What can hang from each mark:
Z_46: Z_554
Z_43: Z_462
Z_693: Z_462
Z_781: Z_462
Z_462: Z_43 Z_530 Z_554 Z_781 Z_875
Z_554: Z_46 Z_462 Z_793
Z_875: Z_462 Z_793
Z_793: Z_554

Known rows, with every way that one mark hangs from another:
Z_693(Z_462): [-0.998  0.570 -3.575 -1.121 -1.130  0.767  1.952 -4.540  4.472 -0.705
 -2.538  0.338  2.160  1.107 -1.462 -0.513  1.236 -3.200  0.521  1.706
  0.164  1.839 -3.408]
Z_46(Z_554(Z_462 Z_793)): [-0.225  0.148 -1.672 -2.521  1.051  3.795 -0.946 -4.038  3.542 -2.273
  0.945  0.053  1.594 -0.434  2.844  0.005  0.561  0.934  0.034 -0.712
  1.077 -2.935 -0.689]
Z_693(Z_462(Z_43 Z_554)): [-0.065  4.815 -4.114 -1.773 -1.197 -0.944  1.805 -2.397  4.300  1.289
  0.245  1.474 -0.787 -0.743 -2.131 -1.027  1.988 -2.804  1.407 -1.213
  0.073  3.480 -0.886]
Z_781(Z_462(Z_43 Z_875)): [-1.066 -0.673 -0.374  0.142 -0.563 -1.367  0.900 -1.596  0.088  1.645
 -0.152  1.801  2.268  0.490  0.577 -2.184 -1.854 -2.210  1.582  0.290
  0.698  0.637  0.985]
Z_554(Z_46 Z_462(Z_781)): [ 0.712 -2.185  0.296 -1.200 -1.353  5.394 -2.074  0.155 -0.579 -0.971
 -3.936  0.116 -1.084  0.608  0.033  2.781 -1.201 -0.723 -0.114  0.887
 -1.344 -2.611 -0.457]
Z_46(Z_554(Z_462(Z_530 Z_781))): [ 0.099 -1.277 -0.670 -0.385 -1.110 -2.827 -0.430  3.337 -0.817 -1.308
  0.030  1.435  0.629 -1.801  0.522 -0.901 -1.295  1.521  0.007  0.228
 -0.085 -1.286 -0.109]
Z_43(Z_462(Z_875)): [-0.380  1.867  0.894 -0.084 -0.858  0.011  1.104 -1.092  1.167  0.363
  1.631  1.592  1.710  1.643  1.666 -0.915  0.443 -2.297  1.530  0.448
  2.598  4.593 -1.791]
Z_462(Z_530 Z_554(Z_793) Z_781): [-0.165  2.525 -0.848  0.038  2.614 -0.953 -0.834  1.225 -2.744 -0.243
 -1.089 -0.650 -1.907 -0.933 -3.594 -1.184 -1.384  1.608 -1.532  0.338
 -0.949 -1.799 -0.747]
Z_462(Z_43 Z_530 Z_781 Z_875(Z_793)): [ 0.451 -3.275  0.611  3.537  1.491 -5.781  0.305  1.989 -3.934  1.252
  1.519 -1.890  0.731  2.237 -1.641 -1.400  0.277 -0.250 -2.830 -0.713
 -0.668  0.357  2.050]
Z_793(Z_554(Z_46 Z_462(Z_43 Z_875))): [ 0.489 -0.108  2.484 -0.792 -1.562  3.781 -0.116  0.216  1.058  1.252
  2.772 -3.119 -1.756 -1.274  4.544  1.042  2.673 -0.391  1.277 -0.469
 -0.156 -1.487  1.965]
Z_43(Z_462(Z_781 Z_875(Z_793))): [ 0.101  0.064  0.416  2.220  1.838 -0.775  0.125  1.029 -2.272 -0.057
 -1.157 -0.493  1.938  1.657 -0.311 -0.510 -1.399 -2.115 -3.561 -0.560
  0.864  1.985 -1.025]
Z_554(Z_462(Z_43)): [ 0.077 -2.167 -0.963 -1.872 -2.402  2.220 -0.708 -3.207  3.049 -0.416
  1.040 -0.430  2.666  1.080  1.432  0.498  2.588 -1.780  1.913 -0.915
  0.495  1.316  0.612]
Z_781(Z_462(Z_875(Z_793))): [-1.299 -2.421 -0.953  1.165  1.692 -0.285  0.971 -1.956 -0.850 -1.270
 -4.322  0.158  2.789  1.090  0.364 -1.073 -3.555 -1.648 -2.864  1.554
  1.175  0.149 -1.099]
Z_693(Z_462(Z_554 Z_875(Z_793))): [-0.007  4.132 -2.550  0.203  1.350 -0.500  2.417 -0.372  2.726  0.080
 -2.358  0.923 -0.153 -0.328  0.772 -2.600 -0.013 -2.264 -2.115  0.303
  0.633  3.863 -1.641]
Z_693(Z_462(Z_554(Z_793) Z_781 Z_875)): [ 0.432  6.707 -1.208 -0.075  2.416  1.428  0.802  0.571  0.911  2.070
 -1.833  1.630 -0.404 -0.993  0.404 -4.872 -1.234 -2.297 -0.829  0.229
 -1.552 -0.882 -0.528]
Z_554(Z_462 Z_793): [-0.600 -1.414 -0.653 -2.287  0.426  5.918 -1.915 -5.026  3.214 -2.273
 -1.228 -1.069  2.846  1.174  2.097 -0.072  1.238 -0.536  0.105  0.319
  0.518 -1.887 -1.241]
Z_554(Z_46 Z_462(Z_43 Z_530)): [-0.133 -3.395  0.155 -0.830 -2.659  0.440 -1.895 -0.766  1.555  0.015
  1.050  1.223 -1.913  1.534  0.180  3.090  1.511  1.597  1.798 -0.814
  0.026 -0.348  1.203]
Z_793(Z_554(Z_462)): [-0.715 -1.189 -0.013 -1.976 -1.582  3.781  0.542 -1.856  1.926 -2.341
 -0.874 -4.971  2.630 -2.692  2.454  0.551  1.900 -0.965 -0.006  1.299
  0.549 -0.714 -1.851]
Z_554(Z_793): [-0.613 -1.125 -1.605 -1.096  1.950  3.675 -0.225 -6.493  1.919 -1.606
 -0.511 -2.663  1.642  2.073 -1.435  0.651  1.223 -0.697 -0.542  0.668
  0.696 -1.546 -2.097]
Z_875(Z_462(Z_781) Z_793): [ 0.656 -3.435  1.856  2.915  1.751  0.786  0.384 -0.953 -1.679 -1.494
 -3.368 -0.458  2.552  1.584 -2.415  3.822 -1.341  0.642 -2.091  1.191
 -0.554 -0.473 -0.978]
Z_554(Z_462(Z_530)): [-1.154 -3.197  0.256 -0.849 -2.415 -0.536 -0.653 -0.459  1.485 -1.890
 -0.957  0.534  2.160  0.457  1.281 -0.111  0.628  0.587  1.234  1.388
  0.816  1.335 -1.077]
Z_875(Z_793(Z_554(Z_462))): [-0.594 -3.150 -0.793 -0.842  0.392  3.396  0.316 -2.484  1.154 -3.955
 -2.158 -6.652  2.676 -1.981  1.903  1.799  1.852 -0.233 -3.629  0.640
  0.616 -0.954 -1.981]
Z_43(Z_462(Z_554(Z_793) Z_875)): [-0.194  6.645  0.572 -1.046  2.201  2.025  0.073 -0.763  1.295  0.953
  2.279  2.018 -1.027 -0.046  1.685 -1.672 -0.152 -0.345  0.368 -1.159
  2.239  2.808 -1.136]
Z_875(Z_462(Z_43 Z_554 Z_781)): [ 1.367  2.523  2.305  1.212  0.000 -0.236  0.389  1.837 -1.238  1.800
  0.988  2.317 -0.607 -0.828 -2.429  2.057 -0.525  0.639  2.543 -0.646
 -0.947  1.674  1.692]
Z_46(Z_554(Z_462(Z_530) Z_793)): [-0.844 -0.655 -1.186 -1.717  0.616 -0.189 -0.848 -1.601  2.502 -1.905
  1.781  1.158  0.618 -0.510  1.982 -0.537  0.412  3.180 -0.104 -0.773
  1.116 -2.495 -0.602]
Z_46(Z_554(Z_462)): [ 0.106 -0.550 -1.630 -2.456 -1.279  1.802  0.185 -1.686  3.124 -2.027
  0.395  0.657  1.833 -1.019  2.259  0.309  0.465  0.063  1.101  0.288
  1.493  0.330 -1.282]
Z_793(Z_554(Z_46 Z_462(Z_43))): [-0.065 -1.354  0.075 -1.839 -1.774  4.638 -0.617 -2.262  1.869 -0.557
  1.133 -4.172 -1.846 -1.594  1.528  3.722  2.620  0.229  0.633 -0.787
 -0.397 -2.232  0.571]

Rows:
[-2.025 -2.769 -1.606  0.269 -1.097 -4.613  0.375 -1.443 -0.482  0.151
 -0.736  1.926  1.272  0.472 -2.916 -0.126 -1.973  0.256  0.914  0.217
  0.490  0.031  0.130] -> Z_781(Z_462(Z_43 Z_530))
[-0.596  3.437 -0.720 -0.646 -0.341 -1.490  1.166  0.866 -0.354  1.996
 -0.115  3.064 -0.722 -1.512  0.627 -2.620 -2.380 -1.582  1.702 -0.343
  0.666  1.976  1.460] -> Z_781(Z_462(Z_43 Z_554 Z_875))
[ 0.330  2.893 -1.557 -2.210  2.517  5.593 -0.912 -3.614  1.349 -0.669
 -1.100 -0.719 -4.946  0.619 -2.367  3.362 -0.185  1.358 -0.490 -0.249
 -0.087 -2.004 -1.371] -> Z_462(Z_554(Z_46 Z_793))
[-0.044 -0.422 -0.564 -0.486  1.422 -0.665 -1.460  1.043 -0.765 -1.208
  0.392  0.894  0.735 -1.076  0.553 -1.387 -1.247  2.511 -1.151 -0.546
 -0.580 -4.620  0.030] -> Z_46(Z_554(Z_462(Z_530 Z_781) Z_793))
[-0.310  1.650 -1.795 -0.055 -1.483 -1.406  2.046 -2.794  3.820  2.615
  1.772  1.371  1.964  1.953  1.050 -3.157  2.306 -3.799  1.988  0.016
  0.132  2.756  0.145] -> Z_693(Z_462(Z_43 Z_875))
[ 0.440 -1.697  2.690  1.484 -2.018 -3.226 -0.889  4.119 -2.083  1.952
  2.030  1.423  1.727  0.455  2.382 -3.266  0.683 -0.513  1.581 -0.372
 -0.819  0.260  2.884] -> Z_554(Z_462(Z_43 Z_530 Z_781 Z_875))
[-0.815  2.151 -1.291 -0.854  1.964 -0.501 -0.089 -1.425  0.366 -1.078
  0.478 -0.420 -1.843 -0.379 -2.332 -0.369  0.117  2.130 -0.241  0.173
  0.657  0.255 -1.571] -> Z_462(Z_530 Z_554(Z_793))
[-1.084 -2.217  1.098  2.256  1.238 -3.590  2.198  0.596 -1.956 -1.313
  0.917 -6.096  0.806 -0.921  0.780 -0.657  1.297  1.089 -3.409  1.532
  0.890  0.502 -1.507] -> Z_462(Z_530 Z_875(Z_793(Z_554)))
[-0.101  1.750 -0.630  0.281  0.225 -3.331  0.225  3.349 -3.141 -0.489
 -1.443 -0.160 -1.601 -1.519 -3.780 -0.710 -1.715  0.529 -0.156  1.013
 -0.670  1.587 -0.916] -> Z_462(Z_530 Z_554 Z_781)
[ 1.428  3.626  0.477  0.726  0.273 -1.571  0.879  2.932 -2.358  2.688
  2.041  0.053 -1.123 -0.618 -0.685 -2.397  0.190 -2.330  0.838 -0.876
 -0.743  1.990  2.248] -> Z_462(Z_43 Z_554 Z_781 Z_875)
[ 0.026  1.863 -0.823  0.808 -0.514 -0.476  1.864  0.553  0.631  1.857
 -2.383  1.023  2.316  0.573  0.182 -3.948 -0.512 -3.974  0.199  1.950
 -1.204  0.856 -1.401] -> Z_693(Z_462(Z_781 Z_875))
[-1.162  0.799 -0.452  0.853 -1.674 -4.139  2.314  0.119  2.560  1.347
 -0.117  2.207  1.670  1.138  0.624 -3.679  0.703 -1.352  1.594  2.153
  0.493  3.247 -1.876] -> Z_693(Z_462(Z_530 Z_875))
[ 0.620 -0.577  1.780 -0.906  0.297  5.841 -2.327 -3.176  2.300  1.624
  2.366  0.845 -1.118  2.508  4.063  0.576  1.968  0.009  1.446 -1.506
 -0.358 -3.186  2.629] -> Z_554(Z_46 Z_462(Z_43 Z_875) Z_793)
[ 0.034 -2.192  2.830  0.032 -2.391  0.951 -1.128  1.830  0.926  0.231
 -0.041  2.344 -1.660  1.254  3.583  0.433 -0.133  1.435  2.147  1.330
  0.256  0.559  0.435] -> Z_554(Z_46 Z_462(Z_530 Z_875))
[ 0.469 -3.209  0.860  0.225 -1.823 -0.204 -2.483  2.033 -1.539  0.587
 -0.251  1.135 -2.217  0.993 -1.179  2.315 -0.128  1.012  0.717 -0.870
 -1.800 -2.366  2.238] -> Z_554(Z_46 Z_462(Z_43 Z_530 Z_781))
[-0.260  3.989 -0.490  0.184 -0.190 -3.810  0.112  4.211 -2.693  0.270
 -0.330  2.391 -1.938 -1.588 -3.541 -0.137 -2.157  0.421 -0.530 -0.701
  0.814  3.460 -1.732] -> Z_43(Z_462(Z_530 Z_554 Z_781))
[ 1.346 -2.883  1.605  1.211  0.614  4.532 -1.723  1.833 -1.854 -0.539
 -3.753 -0.477 -0.841  1.516  2.093  1.373 -1.710 -0.567 -2.950  0.451
 -1.121 -2.184  0.678] -> Z_554(Z_46 Z_462(Z_781 Z_875(Z_793)))
[-0.634 -3.182 -0.182 -0.554 -2.583 -1.741 -0.903 -0.785  1.872 -0.476
  1.904  0.651  1.886  0.999  0.885  0.137  2.229  0.414  1.829 -0.739
  0.439  1.455  1.081] -> Z_554(Z_462(Z_43 Z_530))
[ 1.500  2.358 -1.345 -0.750  0.427  1.738 -0.740  0.925 -2.183  1.428
 -0.243 -0.211 -5.230 -0.239 -4.250  2.997 -0.574 -0.631 -0.049 -1.252
 -1.754 -0.714  1.285] -> Z_462(Z_43 Z_554(Z_46) Z_781)
[ 0.345 -4.351  2.445  4.335  1.260 -4.683  0.073  0.945 -2.563  0.302
  0.262  0.507  1.385  1.847 -3.577  3.280 -0.384  2.550 -1.417 -0.638
 -0.779 -0.223  1.592] -> Z_875(Z_462(Z_43 Z_530 Z_781) Z_793)
[-0.084 -2.687  0.973 -0.285  0.825  3.647 -3.458  0.172 -1.234 -0.800
 -2.594  0.619 -1.877  1.119 -0.458  1.756 -1.350  2.410 -1.435  0.350
 -1.826 -5.630  0.202] -> Z_554(Z_46 Z_462(Z_530 Z_781) Z_793)
[ 0.310 -1.166  0.360 -0.657 -1.185  1.745 -0.372  0.517 -0.944 -0.326
  0.624 -4.980  2.316 -2.733  0.937 -0.179  2.209 -1.582 -0.385 -0.597
 -1.299 -2.498  1.062] -> Z_793(Z_554(Z_462(Z_43 Z_781)))
[ 0.255 -0.114  1.011 -0.116 -2.208 -4.465  0.507  2.388  1.561  1.423
  5.525  2.721  0.641 -0.541  4.312 -2.571  1.421  1.371  2.757 -1.532
  1.348  1.644  2.763] -> Z_46(Z_554(Z_462(Z_43 Z_530 Z_875)))
[ 0.400 -0.099  2.328  3.088  1.925 -3.326  0.190  3.927 -3.229 -1.103
 -2.398  1.568 -0.936 -0.867 -3.260  2.673 -2.710  3.609 -1.737  0.692
 -0.605  1.305 -0.461] -> Z_875(Z_462(Z_530 Z_554 Z_781) Z_793)
[-1.964  2.196 -2.309 -0.880  2.053 -2.579 -0.733 -1.046 -0.376  0.529
 -0.201  2.354 -1.422 -1.212 -2.875 -1.245 -2.548  2.150 -0.254 -1.179
  0.137 -1.768  0.748] -> Z_781(Z_462(Z_43 Z_530 Z_554(Z_793)))
[ 1.532  3.679  1.267 -0.010  0.622  2.120  0.196  3.430 -3.024  1.728
 -1.530  0.730 -4.992 -0.543 -0.906  0.458 -2.239 -0.725  0.325  0.973
 -1.139  0.211  0.183] -> Z_462(Z_554(Z_46) Z_781 Z_875)
[ 1.024  1.030  0.938 -0.378 -0.606  0.493  0.255  3.143 -0.436  0.142
  0.574  1.359  1.659 -1.593  4.137 -2.931 -1.189 -0.875  0.865  0.322
 -0.128 -0.566  0.858] -> Z_46(Z_554(Z_462(Z_781 Z_875)))
[ 0.463 -1.383  1.508  2.301 -0.583 -5.299  0.605  2.727 -3.290  2.613
  2.849 -0.078  0.637  1.355 -1.179 -2.395  0.614 -0.834  0.985  0.025
 -0.906  0.854  2.012] -> Z_462(Z_43 Z_530 Z_781 Z_875)
[ 0.319  0.632  0.569  1.382  1.497 -1.740  0.303  2.485 -1.484 -0.136
 -0.711  0.383 -5.403  0.626 -0.745  1.950 -1.219  2.444 -2.205  0.271
  0.600  1.990 -0.267] -> Z_462(Z_530 Z_554(Z_46) Z_875(Z_793))
[-0.246 -2.521  3.643  2.718 -0.583 -3.039  0.542  1.950 -2.277  0.059
 -1.133  2.133  1.793  0.584 -2.628  2.121 -1.598  2.299  1.691  2.072
 -0.659  0.276 -0.798] -> Z_875(Z_462(Z_530 Z_781))
[ 1.304 -0.708 -0.168  0.621  1.261  0.138 -0.003  2.427 -1.257 -1.032
 -0.687 -0.207  1.756 -0.612  3.506 -1.784 -1.437 -0.312 -3.011 -0.479
  0.169 -1.110  0.579] -> Z_46(Z_554(Z_462(Z_781 Z_875(Z_793))))
[ 0.622  3.027 -1.894 -1.679  2.164  4.323 -1.337 -4.139  1.330  0.790
  1.624 -0.688 -5.306  0.980 -2.658  3.466  1.039  1.073  0.112 -2.194
 -0.436 -1.826  0.812] -> Z_462(Z_43 Z_554(Z_46 Z_793))
[ 0.391  1.867  1.447  0.854 -0.068 -0.648  0.887  1.647 -1.754  1.325
  0.477  1.368  1.749  1.050  0.155 -1.591 -1.183 -2.713  0.123  0.204
  0.876  2.596 -1.126] -> Z_43(Z_462(Z_781 Z_875))
[ 0.844  1.448 -0.635  0.289 -0.061 -2.505 -0.709  3.101 -3.427  1.803
  0.585  0.727 -6.142 -0.241 -5.020  2.450 -0.936  1.493  0.043 -1.361
 -1.694 -0.462  1.671] -> Z_462(Z_43 Z_530 Z_554(Z_46) Z_781)
[-0.408 -1.153 -0.392 -1.771 -1.967  2.337  0.151 -2.225  2.035 -1.073
  1.966 -4.821  2.060 -2.152  2.144  0.663  3.651 -1.080  0.966 -0.518
  0.363 -0.354  0.417] -> Z_793(Z_554(Z_462(Z_43)))
[ 0.572  1.667 -0.844  0.502 -0.196 -4.694  0.216  2.883 -3.023  1.261
  1.231 -0.035 -2.173 -0.988 -4.306 -0.751 -0.150  0.385  0.403 -1.049
 -1.072  1.505  1.154] -> Z_462(Z_43 Z_530 Z_554 Z_781)
[ 0.173 -2.728  3.451  2.956 -0.651 -4.264  0.248  1.660 -2.149  1.485
  1.902  2.329  1.316  1.395 -3.153  2.170 -0.206  1.868  2.304  0.217
 -0.894  0.194  1.711] -> Z_875(Z_462(Z_43 Z_530 Z_781))
[-0.614 -1.414 -0.917 -1.523 -1.899 -2.383  0.155  0.728  2.029 -2.087
  1.190  1.684  1.039 -1.192  1.905 -0.191  0.099  2.055  1.174  0.208
  1.611  0.872 -0.834] -> Z_46(Z_554(Z_462(Z_530)))
[ 0.144  3.247  2.094 -0.399  1.994  3.742  0.151 -2.665  1.997 -0.621
  0.083  1.914 -0.291 -0.339 -0.533  2.489 -0.383  2.485  1.904  0.510
  0.613  0.160 -1.170] -> Z_875(Z_462(Z_554(Z_793)))
[ 0.278 -1.503  0.886 -1.344 -1.084  5.592 -0.848  0.941 -1.556 -1.276
 -3.032 -4.367 -1.697 -2.580  0.500  2.888 -0.287 -0.097 -1.326  1.293
 -1.653 -4.193 -0.753] -> Z_793(Z_554(Z_46 Z_462(Z_781)))
[ 0.954 -0.985 -0.879 -0.004  0.419 -1.028  0.331 -0.482  2.169 -0.103
  3.298 -0.170  1.630  0.481  4.547 -1.043  1.868 -0.092 -1.151 -2.319
  1.387  0.675  2.247] -> Z_46(Z_554(Z_462(Z_43 Z_875(Z_793))))
[-0.630 -1.324  0.169  1.253  1.867  0.453  2.391 -1.872 -0.687 -1.528
  0.173 -7.088  1.539 -0.886  1.224 -0.207  1.825 -0.823 -3.415  1.416
  0.888  0.250 -1.617] -> Z_462(Z_875(Z_793(Z_554)))
